Each row comes from the steps of one walk. Every step used is in the known rows, and no mark comes twice. Write the walk behind each row, first mark first.
In the rows, 100 means zero.
Known rows
ruga > geri > gumetu > vadot: 135 113 111 52 70 58 63 71 139 175 134 118 131 81 106 72 83 82 100
gafete > ruga > vadot > geri > gumetu: 130 95 110 42 68 40 34 108 136 149 125 70 154 73 99 69 91 81 102
geri > vadot: 109 119 116 47 68 77 47 83 102 151 94 95 120 98 140 79 83 78 114
vadot > geri > ruga: 126 85 117 53 66 46 38 81 104 126 98 69 135 75 100 77 103 99 97
gumetu > ruga: 120 102 128 79 74 68 43 71 98 141 143 115 132 64 128 84 86 102 99
gafete > ruga > vadot: 118 90 109 62 57 72 51 122 109 137 153 100 140 66 127 75 93 81 163
gumetu > geri > vadot: 125 109 121 60 64 62 60 73 117 151 112 81 124 87 135 80 86 90 73
vadot > geri: 134 106 117 57 77 76 62 58 99 113 127 103 137 56 95 59 96 101 79
gafete > ruga > gumetu > vadot > geri: 136 94 111 57 71 56 56 55 124 145 167 103 154 43 124 62 106 95 117
geri > vadot > ruga: 108 107 128 68 69 68 29 88 102 163 100 84 135 84 105 91 84 93 106
gafete > ruga > geri > vadot: 124 77 106 35 42 59 50 99 115 151 118 96 132 93 131 73 82 79 92
ruga > vadot > geri > gumetu: 135 106 107 50 75 52 48 96 134 150 111 76 146 74 87 68 88 80 97
geri > ruga > gumetu: 130 102 115 75 71 51 47 90 106 138 114 64 116 74 123 65 86 75 150
ruga > vadot > geri: 140 95 100 63 69 78 72 79 112 127 134 101 148 51 89 65 100 93 111
gafete > ruga: 109 98 132 52 65 63 34 102 93 119 151 102 130 72 139 68 89 90 125
sokiz > gumetu: 107 161 115 77 83 88 64 96 103 134 143 82 131 90 122 60 102 87 118
gumetu > geri > ruga: 131 90 129 73 63 38 50 86 111 132 113 63 121 79 110 81 95 102 85
vadot > geri > gumetu: 131 115 120 46 82 48 40 80 124 138 106 79 138 78 91 62 84 86 72
gumetu > geri: 140 112 132 83 75 67 77 65 107 121 145 95 119 61 108 65 86 103 65

Which walk is each row?
127 98 107 74 68 57 46 109 129 169 135 94 146 71 113 89 85 82 134 => geri > gumetu > ruga > vadot
114 119 126 83 68 56 40 90 120 169 125 58 145 84 106 90 96 102 73 => sokiz > gumetu > geri > vadot > ruga
131 79 103 52 49 62 56 79 118 165 113 105 135 88 124 83 79 87 75 => gumetu > ruga > geri > vadot
128 126 114 76 80 75 69 56 118 162 155 118 126 60 136 66 91 81 155 => ruga > gumetu > vadot
131 93 102 45 52 74 67 82 113 153 99 102 123 95 116 70 77 79 86 => ruga > geri > vadot
124 88 114 52 65 44 41 69 117 148 111 83 141 72 109 84 111 101 108 => gumetu > vadot > geri > ruga
123 114 122 80 66 40 52 98 119 140 126 43 130 89 115 79 107 102 84 => sokiz > gumetu > geri > ruga
135 84 107 78 56 52 66 109 123 147 123 69 132 72 105 86 98 91 129 => gumetu > geri > ruga > vadot
131 109 114 56 76 73 66 43 115 140 144 120 146 51 108 68 105 103 94 => gumetu > vadot > geri
136 88 116 41 58 40 40 109 129 144 127 85 131 88 98 61 73 77 78 => gafete > ruga > geri > gumetu
142 105 114 50 68 55 57 94 127 145 108 92 122 90 83 58 68 76 72 => ruga > geri > gumetu
127 93 107 83 65 75 59 97 112 155 147 112 141 59 118 87 91 91 142 => gumetu > ruga > vadot
116 132 114 66 67 62 64 86 125 160 126 61 135 97 140 78 98 90 73 => sokiz > gumetu > geri > vadot
123 90 104 68 58 64 55 118 112 148 110 82 129 81 108 85 96 80 162 => geri > ruga > vadot
130 100 114 45 62 46 50 83 140 174 147 112 140 80 118 74 87 83 103 => gafete > ruga > geri > gumetu > vadot
144 93 128 84 68 45 64 78 118 126 174 73 128 50 130 57 87 93 91 => gafete > ruga > gumetu > geri
115 115 132 82 76 73 42 67 107 166 141 115 138 62 99 89 94 103 120 => gumetu > vadot > ruga
110 133 119 87 78 69 46 87 109 152 159 90 145 76 133 81 102 101 102 => sokiz > gumetu > ruga
121 107 129 67 78 45 25 85 119 161 127 94 137 78 122 86 79 92 89 => geri > gumetu > ruga
140 71 113 53 47 64 62 96 105 121 152 113 129 68 104 56 82 90 86 => gafete > ruga > geri
133 79 104 54 59 64 55 95 115 126 151 94 158 49 105 68 105 94 117 => gafete > ruga > vadot > geri
141 97 119 61 66 47 44 98 128 157 109 83 132 84 65 68 69 84 66 => vadot > ruga > geri > gumetu
